Known rows, with every way that one mark hangs from another
P[V]: [-2.223 -1.288 -0.352 -2.528 -0.304 -0.273  0.605 -2.446 -1.389 -2.537
  2.074 -1.723  0.316 -1.157 -1.052  0.252 -0.148  0.029 -0.407 -2.562
  0.982 -3.159  0.586  3.017]
W[L V[Y]]: [-4.132 -3.121 -2.626  1.732 -1.221 -1.270  3.978 -0.030 -0.839 -0.692
 -0.862 -1.764  2.619 -1.044 -3.257  3.705 -3.027 -5.512  1.613 -3.652
 -0.848 -2.148  2.829  2.316]
P[V[W]]: [-3.282 -1.796  0.223 -2.742  0.606 -1.561  0.134 -4.181 -1.734 -3.602
  0.969 -2.313 -0.543 -0.376 -2.384  1.540 -1.004 -1.532  0.247 -3.253
  1.337 -3.590  1.512  2.158]
H[P[U V[Y]]]: [-3.786 -3.775 -2.710 -0.504  0.423 -0.610  0.983 -2.230  2.440 -2.098
  1.756 -2.661  1.340 -4.783 -0.235  2.326 -1.429 -2.336  1.263 -4.254
  0.705 -2.568 -0.362  3.186]
H[P]: [-1.901 -1.408 -3.081 -0.014  0.350  0.025 -0.828 -3.882 -0.342 -2.497
  2.044 -1.402  2.562 -2.085 -0.754  0.420 -0.418 -1.252 -0.555 -2.897
  0.083 -1.745 -1.128  1.512]
P[U V]: [-1.914 -2.163 -1.405 -3.079 -1.095  0.589 -1.448 -2.215 -0.305 -1.302
  1.228 -3.274  1.116 -2.870 -1.498 -0.584 -0.842 -0.740  0.738 -3.459
 -0.407 -2.327 -0.293  4.178]
A[H]: [-0.772  0.282 -0.195 -2.319 -0.428  0.359 -1.531 -3.139 -1.422 -2.473
 -0.177 -1.479  1.839 -0.304  0.167  0.764 -0.744 -1.195  0.262 -2.923
  1.677 -1.896 -0.514  1.496]
V[Y[H[A P]]]: [-5.143 -4.973 -2.201 -0.754  2.309  0.839 -0.386 -1.792 -0.587 -3.596
  0.747  0.509  3.664 -2.229  1.601  1.487 -1.842 -3.468 -1.508 -4.380
  1.610 -2.342 -0.009 -0.113]
P[H[A] U V[W]]: [-4.773 -3.124  0.876 -4.947  0.293  2.541 -2.052 -4.217 -4.050 -3.985
 -0.605 -2.076  2.194 -3.461 -1.645  1.541 -1.925 -0.988  0.089 -5.318
  0.714 -3.244  1.455  2.300]
H[A P[U V[W]]]: [-4.857 -4.154 -1.919 -2.232  1.811  0.044 -3.010 -5.897 -0.231 -3.998
  0.159 -2.556  2.142 -4.094 -2.437  3.212 -2.915 -2.028 -0.364 -6.427
  0.478 -1.153 -1.711  2.453]
A[H[P[U V[Y]]]]: [-4.127 -2.385 -1.158 -1.164  1.081 -0.882 -0.019 -2.882  3.045 -3.145
  0.507 -3.113  1.136 -4.023  0.384  3.848 -2.035 -1.436  1.245 -5.205
  1.973 -1.697 -1.194  3.209]
V[P[H[A]] W Y]: [-5.909 -4.514  0.886 -1.021  1.459  1.543  1.832 -2.585 -6.036 -4.971
 -0.322  1.240  1.467 -3.501  1.443  1.950 -1.868 -4.576  1.175 -1.919
  2.457 -5.216  3.895 -1.965]
H[A P[V[W Y]]]: [-5.716 -4.305 -1.033 -0.975  2.793 -0.528  0.820 -4.729 -0.686 -4.881
  0.844 -0.520  0.467 -2.902 -0.856  5.419 -3.233 -2.798 -0.732 -5.147
  2.586 -3.119  0.484  0.245]
Y[H]: [-2.535 -2.677 -0.878 -3.171 -0.246 -0.024 -1.542 -0.816 -1.978 -2.128
  0.782 -1.774  2.728  0.424  0.267 -2.358  0.307 -1.998 -0.522 -2.429
  0.397 -2.892  1.012  1.437]
W[L]: [-1.055 -0.963 -3.072 -0.789 -1.216 -1.025  0.657 -2.351 -2.627 -0.377
  0.326 -2.246  1.397  0.301 -2.786  0.846 -1.136 -2.899  1.628 -2.111
 -1.097 -1.017  1.196  1.252]
S[U]: [ 0.384 -1.971 -0.438 -1.279 -1.816  1.586 -0.784 -1.693 -2.951 -0.301
  2.362 -1.980  1.636 -2.329 -1.156 -0.341 -0.453 -1.509 -0.014 -0.862
 -0.680 -1.368  0.846  2.350]
H[A]: [-0.951 -1.726 -1.881 -1.854 -0.155  2.815 -1.460 -3.411 -3.781 -2.228
  0.287 -0.119  2.887 -2.123 -0.462  0.519 -1.126 -1.925 -0.734 -3.681
  0.082 -1.821 -0.902  0.313]
A[H[P[U V]]]: [-3.144 -1.422 -1.115 -2.268  0.639 -0.851 -2.484 -4.118  2.111 -3.332
  0.885 -3.771  2.079 -3.220 -0.559  2.261 -1.027  0.339  0.104 -4.965
  1.225 -0.526 -2.125  4.625]
P[U V[W[L]]]: [-2.997 -2.818 -1.868 -2.526 -0.535 -2.614 -0.601 -3.201 -0.951 -1.192
 -0.498 -4.830  0.256 -0.738 -5.008  2.239 -2.869 -3.351  2.885 -4.150
 -1.117 -1.404  1.703  3.021]
Y[H[A P[U]]]: [-3.882 -4.705 -3.285 -2.325  0.982  1.904 -4.468 -2.849 -0.549 -2.687
 -0.091 -1.907  5.638 -3.523  0.055 -0.562 -1.655 -2.079 -1.227 -5.518
 -0.804 -0.338 -1.778  2.101]

Rows
[-5.628 -5.036 -2.284  2.918 -1.183 -2.600  5.051  0.663 -2.254 -2.148
 -0.323 -1.199  2.081 -2.342 -2.000  3.432 -2.232 -6.473  2.349 -1.743
 -0.896 -3.378  3.957  2.042]	W[L V[P Y]]
[-2.240 -2.966 -3.907 -1.176  0.586  2.704 -3.479 -4.339 -0.778 -2.176
  0.128 -1.515  4.773 -4.563 -0.929  1.076 -1.881 -2.063 -0.510 -5.729
 -0.753 -0.265 -3.020  1.676]	H[A P[U]]
[-5.306 -2.916  1.692 -2.882  0.784  0.139  2.723 -2.677 -2.547 -3.991
  0.892 -1.245 -0.645 -1.850 -0.272  2.604 -1.129 -2.063  0.971 -2.908
  2.831 -5.956  4.327  0.866]	P[H V[W Y]]
[-4.790 -5.699 -1.483  2.040 -1.390  0.111  1.787  0.306 -0.401 -2.171
 -0.327 -1.569  2.834 -5.613 -0.571  0.980 -2.178 -5.789  2.552 -2.653
 -0.785 -3.496  2.004  3.120]	W[V[P[U] Y]]
[-6.358 -4.493 -0.510 -2.419  1.364 -4.389  2.472 -0.366 -1.090 -2.454
 -0.195 -3.073 -0.542  1.761 -2.478  2.660 -2.227 -4.485  2.111 -3.265
  1.442 -3.968  4.705  1.286]	P[V[W[L] Y[H]]]
[-5.109 -5.496 -0.882 -4.054  1.113  1.686 -1.206 -0.025 -0.650 -2.006
 -0.097 -1.703  2.338 -3.112  0.585  0.574 -1.957 -3.071  0.028 -4.706
  0.760 -3.033  0.520  2.436]	P[U V[Y[H[A]]]]
[-1.869 -2.265 -1.228 -3.677 -0.990  5.349 -2.644 -2.878 -4.243 -2.010
 -0.576 -0.922  4.826 -4.218 -0.075 -0.497 -0.771 -0.977  0.209 -4.371
 -0.710 -2.098 -0.195  1.179]	P[H[A] U]
[-7.841 -7.319 -0.056  0.411  1.185  0.157  1.894  1.014 -3.116 -4.242
 -0.466  0.867  4.147 -3.270  1.123  1.333 -1.909 -5.719 -1.123 -2.976
  0.862 -4.287  2.699  1.470]	W[V[P Y[H[A]]]]
[-3.659 -3.640 -0.951 -2.210 -0.556  3.632 -1.362 -2.186 -6.042 -3.187
  0.149 -0.263  4.243 -5.758  0.962 -0.973 -0.196 -2.286  1.249 -2.332
 -0.468 -3.157  1.327  1.508]	V[P[H[A] U]]
[-4.140 -1.689  1.003 -2.811 -0.218  1.376  3.635 -0.896 -2.624 -2.787
  1.671 -0.773  0.427 -2.319  0.781  1.370  0.197 -0.870  0.430 -2.174
  1.874 -5.725  3.731  1.627]	P[H V[Y]]
[-5.224 -2.772  0.693 -2.372  0.139 -1.977  4.190 -1.910 -3.443 -2.519
  0.160 -2.522 -0.751 -0.148 -2.619  4.023 -2.164 -3.243  2.346 -2.814
  1.250 -4.880  5.240  0.850]	P[H V[W[L] Y]]
[-3.869 -1.824 -0.407 -2.647  1.282 -2.108 -3.018 -5.633  1.531 -4.330
 -0.082 -4.292  1.273 -2.668 -1.809  3.629 -2.485 -0.752  1.114 -5.705
  1.712 -1.153 -1.154  3.855]	A[H[P[U V[W]]]]
[-5.882 -5.256 -0.243  0.402 -1.817  1.704  2.479  0.661 -2.451 -3.105
 -0.493 -1.275  4.054 -6.277  0.628  0.818 -1.045 -4.478  2.057 -2.217
 -0.113 -4.847  3.653  3.074]	W[V[P[H U] Y]]
[-4.990 -2.426  1.836 -4.597  1.147  2.022 -0.317 -4.625 -5.360 -4.751
  0.404 -0.752  1.173 -1.507 -1.361  2.325 -1.270 -0.359 -1.273 -3.988
  1.787 -4.225  2.381  1.206]	P[H[A] V[W]]
[-5.184 -5.168 -0.196 -0.544 -0.288 -0.215  1.653  0.990 -0.230 -2.515
 -0.535 -1.258  3.328 -1.155 -0.398  0.343 -1.401 -4.522 -0.424 -3.709
  0.748 -4.032  2.747  2.307]	W[V[Y[H]]]
[-7.013 -5.036 -0.227 -3.457  3.275 -1.442 -2.274 -4.523 -1.726 -5.616
  1.236 -1.613  1.991 -0.630 -1.121  2.372 -1.745 -1.093 -2.278 -5.337
  2.077 -2.454  0.380  2.092]	Y[H[A P[V[W]]]]
[-4.680 -4.636 -1.110 -1.173  0.133  3.349  0.651 -0.918 -4.601 -2.839
 -0.321  0.355  3.467 -6.139  1.993  0.382 -1.269 -4.029  1.876 -2.386
  0.416 -4.296  2.000  0.151]	V[P[H[A] U] Y]
[-5.522 -6.122 -0.698 -1.032  1.868  0.443  0.707  0.477 -3.603 -4.015
  0.648  1.184  2.253 -2.314  2.503 -0.219 -0.899 -4.852  0.013 -1.683
  1.350 -4.332  2.401 -0.509]	V[P Y[H[A]]]
[-4.259 -4.086 -2.302 -1.961  2.252  1.242 -2.691 -2.843 -1.775 -3.678
  1.261 -0.665  4.603 -1.475  0.453  0.165 -0.971 -1.670 -2.632 -4.486
  0.583 -1.331 -0.829  1.003]	Y[H[A P]]
[-4.353 -3.975 -1.705 -1.452  1.077 -3.090  1.328 -0.952 -1.414 -1.693
 -0.626 -2.577  1.117  1.512 -2.288  1.570 -2.571 -5.674  2.559 -2.993
  0.505 -3.087  3.764 -0.645]	V[W[L] Y[H]]
[-5.814 -3.737 -0.676  0.604 -1.899 -0.816  3.417 -0.329 -5.346 -2.995
  0.228 -1.893  3.913 -2.396 -2.057  1.566 -0.570 -3.819  0.967 -1.291
 -0.875 -3.611  4.848  3.287]	W[L V[P[H]]]
[-4.434 -3.994 -0.715  0.670  0.980 -1.676  2.133 -2.182 -2.243 -3.872
  0.470  0.019 -0.623 -2.299 -0.042  1.131 -1.575 -5.274  2.951 -1.035
  1.575 -4.834  3.094 -0.838]	V[P W Y]
[-4.947 -2.610  0.073 -3.592  0.659 -0.044  1.032 -4.216 -5.850 -3.520
 -0.459 -2.014  1.314 -0.232 -3.499  3.801 -2.234 -1.739  0.237 -4.152
  0.717 -2.958  3.072  1.212]	P[H[A] V[W[L]]]
[-3.302 -2.337  0.068 -4.682 -0.989  4.087 -1.401 -2.496 -3.819 -2.679
  0.304 -1.585  3.156 -4.202 -0.573  0.370 -0.632 -0.084 -0.767 -4.645
 -0.168 -2.816  0.453  2.990]	P[H[A] U V]
[-5.771 -3.579  1.947 -3.510  1.691  2.044  1.936 -3.063 -4.282 -4.374
 -0.076 -0.052  0.388 -2.377 -0.259  3.702 -2.045 -2.350  0.077 -4.187
  2.639 -5.183  3.150  0.046]	P[H[A] V[W Y]]
[-3.857 -1.961  1.032 -4.034  0.120  3.295  0.351 -2.858 -5.090 -3.626
  0.991 -0.363  2.189 -2.287 -0.156  1.071 -0.358  0.436 -1.942 -3.439
  1.355 -3.982  1.492  2.070]	P[H[A] V]
[-4.845 -3.758 -2.124  2.174 -1.897 -2.833  2.913 -0.546 -3.537 -2.386
  0.048 -2.204  2.854 -1.806 -3.069  1.821 -1.900 -4.617  1.011 -1.811
 -1.675 -2.274  3.082  3.238]	W[L V[P]]
[-4.222 -3.434 -0.213 -1.999 -0.558  0.653 -1.087 -2.945 -4.482 -3.660
 -0.022 -2.403  2.270 -3.848 -0.599 -0.809 -0.430 -3.197  2.753 -1.702
  0.063 -4.346  2.919  1.071]	V[P[H U] W]
[-4.191 -4.753 -3.055  0.883 -0.225 -3.082  1.418 -1.059 -1.891 -1.356
 -1.013 -2.840  0.562 -2.784 -2.808  2.192 -3.367 -7.273  5.418 -1.980
 -0.903 -2.662  3.012  0.217]	V[P[U] W[L] Y]
[-2.764 -2.503 -2.390 -0.010 -0.157 -2.522  2.158 -2.339 -1.601 -1.476
 -0.855 -1.967  0.048  0.335 -3.270  3.353 -3.117 -5.844  3.402 -2.785
 -0.006 -2.614  2.884 -0.931]	V[W[L] Y]
[-7.031 -5.313  0.554  0.693 -0.064  2.555  3.420 -0.268 -5.271 -4.662
 -0.523  1.499  3.829 -5.069  1.011  2.560 -1.574 -4.401 -0.636 -2.458
  0.947 -4.972  3.510  1.130]	W[V[P[H[A]] Y]]
[-5.617 -6.391 -1.037 -1.234  1.244 -1.860 -0.673 -0.361 -1.173 -3.257
 -0.285 -2.112  1.506 -2.808  0.593 -1.063 -1.550 -6.077  3.518 -1.847
  0.562 -4.460  3.007  0.293]	V[P[U] W Y[H]]
[-4.698 -4.645 -3.060  1.456 -2.380 -1.597  0.806 -0.322 -1.840 -1.288
 -0.561 -3.621  3.858 -3.485 -3.644  1.335 -2.049 -5.573  2.399 -2.876
 -2.876 -1.311  2.029  4.347]	W[L V[P[U]]]
[-5.347 -3.076 -2.267 -1.053  1.793 -2.873  0.128 -5.582 -2.461 -3.846
  0.682 -2.454  0.935 -1.038 -3.903  5.287 -3.398 -2.257 -0.228 -5.263
  0.441 -0.832  0.542  1.643]	H[A P[V[W[L]]]]
